Each row was made from one walk, in order. Every step used is in the known rows, and no mark comes twice. Write each row's walk.
(in the rows, 128 means zero)
Known rows:
a p q m e n u: [ 51 129 130 122 126 128 146 101 120 119 129  98 143 106 119 181 116 114
 105 150  47 125 134 131  99 132 120 132 105 148 167 134]
z a p q m e j: [106 127 145 115 166 167 109 104 157 134 122 115 142 115 129 213 125 114
  91 132  76 132 156 133 130 100 101 122 115 130 154 109]
p q m: [122 147 148 140 123 157 127 119 114 138 140 138 154 138 148 149  70 147
 140 140  97 120 149 120 150  98 127 125 134 114 116 131]
e m q p a z u n: [ 95 123 116  90 148 154  81 106 149 175 120  87 152 156  67  83 122  98
 125 132  65 108 117  91 115 104 121 126 102 120 181  91]
q p: [129 160 113 118 118 132 128 119 141 139 131 106 139 134 124 165 118 117
 142 120 105 113 120 111 115  88 167 124 147 110 142 122]
p m: [168 141 139  97 109 148 136 128 129 147 128 115 131 111 108  43 111 146
 124 130 122 121 134 131 148  97 104 142 129 118 111 102]
p a m e n u j: [ 57 112 124 119 149 147 101 117 164 114  85  78 148 131  89 207 134 123
  99 144 112 107 169 139  89 125  85 138 101 142 222 114]
q m p a: [144 163 127  92 122 142  95 126 191 143 120  98 141 130  79  16 117 139
 133 148 113 115 148 124 105  88 149 114 134 115 117 115]
a q: [167 134 153 141  91 136 112 124 115 120 119 116 130 146 159 122 140 140
 110 135  53 133 172 120 104 125 131 127 129 126  98 126]
n u h: [110 132 116 118 130 104 130 126 112 115 123 101 137 147 117 156 106 110
 164 135 121 120 151 134  93 106  86 141 130 131 109 140]
n u z a: [130 126 108  73 142 152 155 131 128 130 141 146 116  98  66 143 162 106
 144 115 115 112 139 119  88 132  96 125 122 107 166 115]
m q p a z: [170 140 111  98 112 124 116 116 165 135 105 114 147 143 120  46 137 130
 147 112  91 129 149  88  86  93 160 116 139 106 138  97]
q m: [ 92 135 139 153 139 147 121 130 128 143 112 150 145 120 141 177  78 143
 117 137 123 125 151 122 159 109 145 122 140 119  93 127]
h u z a p q m e n: [ 76 101 132 109 170 180  86  99 147 136 128 127 144 115  99 178  94 119
  71 136  70 128 108 120 121 131 127 132  98 133 222 123]
a m e n u: [ 49 115 132 129 133 117 117 111 125 119  96 111 133 104 134 181 142 116
  86 147  67 128 157 145  99 163 120 130  97 157 167 124]
e m p a z u: [134 117 126  74 130 150 123 113 150 170 129 157 125 149  77   7 167 104
 132 133 102 118 139 103 100 102 125 120 119 131 131  92]
m e: [116 125 124 131 134 123 102 113 148 110 127 113 122 137 102 145 149 121
  90 150 100 146 124 137 124 146 139 123 114 144 167 143]
e m: [ 71 124 135 138 136 133 104 123 133 159 112 153 126 125 140 151 120 126
 133 144 117 123 149 115 148 122 103 122 130 138 107 120]
e m q p a: [147 170 111  99 126 117  89 112 186 143 103  75 145 142 116  55 112 125
 154 147  95 108 147 101 110  76 141 111 149 110 112 114]
z u n: [ 94 112 125 101 150 155  96 119 121 155 144  93 139 146  67 128 121 101
 111 132 105 109  90 124 132 134 110 138  93 129 187 115]
e m q p a z u: [141 128 118  88 138 137 127 105 146 166 115 141 136 155  99  40 146 102
 138 133  91 116 137  90 108  88 135 116 131 122 121  96]
n u z a m e j: [ 80 102 127 112 160 148 119 118 154 128  92 123 127 105 118 227 169 110
  77 127  97 126 186 140 108 131  80 123 106 134 192 104]
m q p: [136 169 115 135 133 110 134 111 143 129 127  72 144 134 119 135 116 108
 140 136  74 125 125 111 109  85 167 119 148 116 131 133]
n u z a p q m: [118 143 136  96 109 168 161 117 117 143 157 140 145 105  93 154  97 131
 135 131  70 111 152  96 111  81 107 132 136 103 121 124]
h u: [142 131 142 137 140 126 130 137 122 116 159 154 119 122 151  89 112 116
  93 138 153 120 116 125 126 117 130 146 145 132 136 132]
p m q: [168 149 140 126 134 115 142 117 132 129 124  77 137 116 108  24 112 129
 125 150  81 137 139 133 136 100 108 132 129 130 103 123]
m e n: [ 62 101 122 135 170 137  81 103 148 123  95 101 137 131 125 186 123 120
  89 137  91 143 105 149 131 170 138 122  87 154 210 130]
u z: [101 101  96 119 129 135 163 134 131 132 131 128 127 133  78 165 133 128
 137 119 149 121 118 107 130 120 110 128 124 109 205 133]
z a: [168 136 138  82 152 165  98 124 136 136 131 151 120 107 109 108 148 116
 128 115 108 124 135 133 103 135 120 122 123 120 110 109]

Write each row's walk:
[ 78 122  96 105 112 137 162 113 128 128 115  81 137 122  77 179 136 119
 119 135  62 113 140 112 100 111 114 133 110 115 237 121] => a q p m e n u z
[165 143 137  91  88 149  62 124 175 153  81 120 148 129 139  75 121 154
 101 127  99 104 185 102 104  91 143 125 142 112 102  96] => q p a m
[136 139 142 141 114 142  65 112 161 116 101 112 140 149 126 131 114 148
  77 164  57 141 176 122 128 122 151 115 126 127 120 133] => p a q m e
[124 127 111  84 143 150  91 109 146 159 127  75 154 158  62  73 125  99
 124 124  70 110 104  98 103 107 134 129 102 116 194  97] => m q p a z u n
[131 120 110  93 147 168 138 118 157 143 122 114 147 167  61 152 144 104
 138 116 143  99 137 103  99  72 114 135 128 111 208  96] => q p a z u j
[160 164 118  94  95 150 138 118 129 133 132 107 131 126 105 167 152 111
 139 119  40 106 164 100  66  88 147 123 143  95 138 112] => n u z a q p
[171 130 114  83 135 135 142 108 143 150 124 126 136 155  95  29 150 102
 137 124  94 118 129  96  98  92 148 120 131 117 131 100] => m q p a z u
[191 150 147  88 125 139 136 111 142 141 135  82 131  90  78   4 129 121
 108 139  52 135 138 118 108  84 106 135 130 126  74 107] => z a p m q
[ 93 110 105  76 165 157 129 116 139 125 123 130 120 100  63 169 162 100
 121 121  93 121 125 130  88 154 103 122  99 122 211 118] => m e n u z a
[149 110 118  66 117 169 138 122 148 149 147 135 121  92  51 120 157 114
 108 107  93 120 119  90  88 100 112 133 129 109 137 109] => u z a p
[144 129 152  86 126 171 102 129 161 152 141 142 120 103  65  44 165 117
  75 129  82 119 161 122  71 107 131 134 122 127 156 109] => h u z a m p
[201 143 144 110  84 136  85 124 149 118 106  99 134 154 146  47 139 151
 121 139  68 123 179 113  93 115 126 122 133 114  95 114] => p a q
[148 156 122 100 110 142 106 107 157 131 130  90 132 127  87 101 130 129
  97 148  84 131 125 129 133  96 146 132 124 124 163 119] => q p m e
[159 163 143  98 103 142 142 110 130 126 182  89 135 146  94  36 142 123
 159 140  73 125 123 135  88 104 120 129 116 128 168 135] => m p q
[169 167 126  88  98 151 134 122 140 155 132  97 140 115 105  73 104 137
 136 125 108 109 127 117 137  64 135 139 143 103 123  97] => q p m
[113 101 107 128 140 136 161 141 126 122 155 148 121 129  98 133 120 119
 109 126 172 115 110 104 129 111 111 142 138 112 213 137] => h u z
[201 140 161 106 108 164  88 121 122 125 121 133 123 129 139 106 156 131
 110 124  39 130 177 123  84 132 124 123 125 119  86 110] => z a q
[177 135 131  84 126 143 151 114 145 143 136  82 132  93  54  25 130 120
 112 134  61 132 133 107 110  79  97 136 127 116 115 112] => u z a p m q
[155 150 146  68  94 163 147 113 130 136 166 113 132 119  74  47 164 123
 140 133  48 111 164 124  58 104  96 131 112 121 176 119] => n u z a m p q
[118 112 145 134 114 137  67 113 152 124  98 131 129 127 122 140 149 139
  52 150  77 143 170 131 119 146 134 127 112 149 143 130] => a m e
[100 166 119 142 138 113 120 108 147 148 116  89 142 132 127 150 112 106
 144 146  67 122 139 103 122  79 151 115 147 123 117 129] => e m q p
[145 147 154 105 117 179 119 112 124 149 150 144 148 114 120 131  87 139
 123 130  68 119 149 106 124  84 124 129 137 111  88 116] => z a p q m
[120 138 154 114 104 144 103 123 156 151 121 115 130 117  91  57 157 131
  90 138  72 129 169 131  85 113 143 128 118 140 125 117] => a m p
[ 68 127 123 129 150 124 101 103 114 117 110  88 157 155 129 197  73 114
 148 147  79 125 145 144 105 117  90 137 107 138 157 143] => p q m e n u h
[143 101 143  89 125 180  86 129 141 157  95 170 129 103 104 132 146 141
  87 111  96 116 182 111 103 129 104 129 119 115 132  99] => u z a m
[145 130 156 137 132 178 103 132 122 138 123 167 136 121 136 156  95 138
  88 134  73 120 179 105 124 102 134 128 144 103 102 116] => h u z a q m
[160 104 114  83 142 141  94 115 133 147 111 133 142 183  98  70 114 111
 155 119 132 120 135 111 102  94  98 135 124 120 121 112] => p a z u h
[ 62 109  98 119 127 133 139 119 142 120  98  99 141 128  89 179 123 130
 116 144  81 116 159 112 107 130 113 121 109 118 217 129] => p a q m e n u z
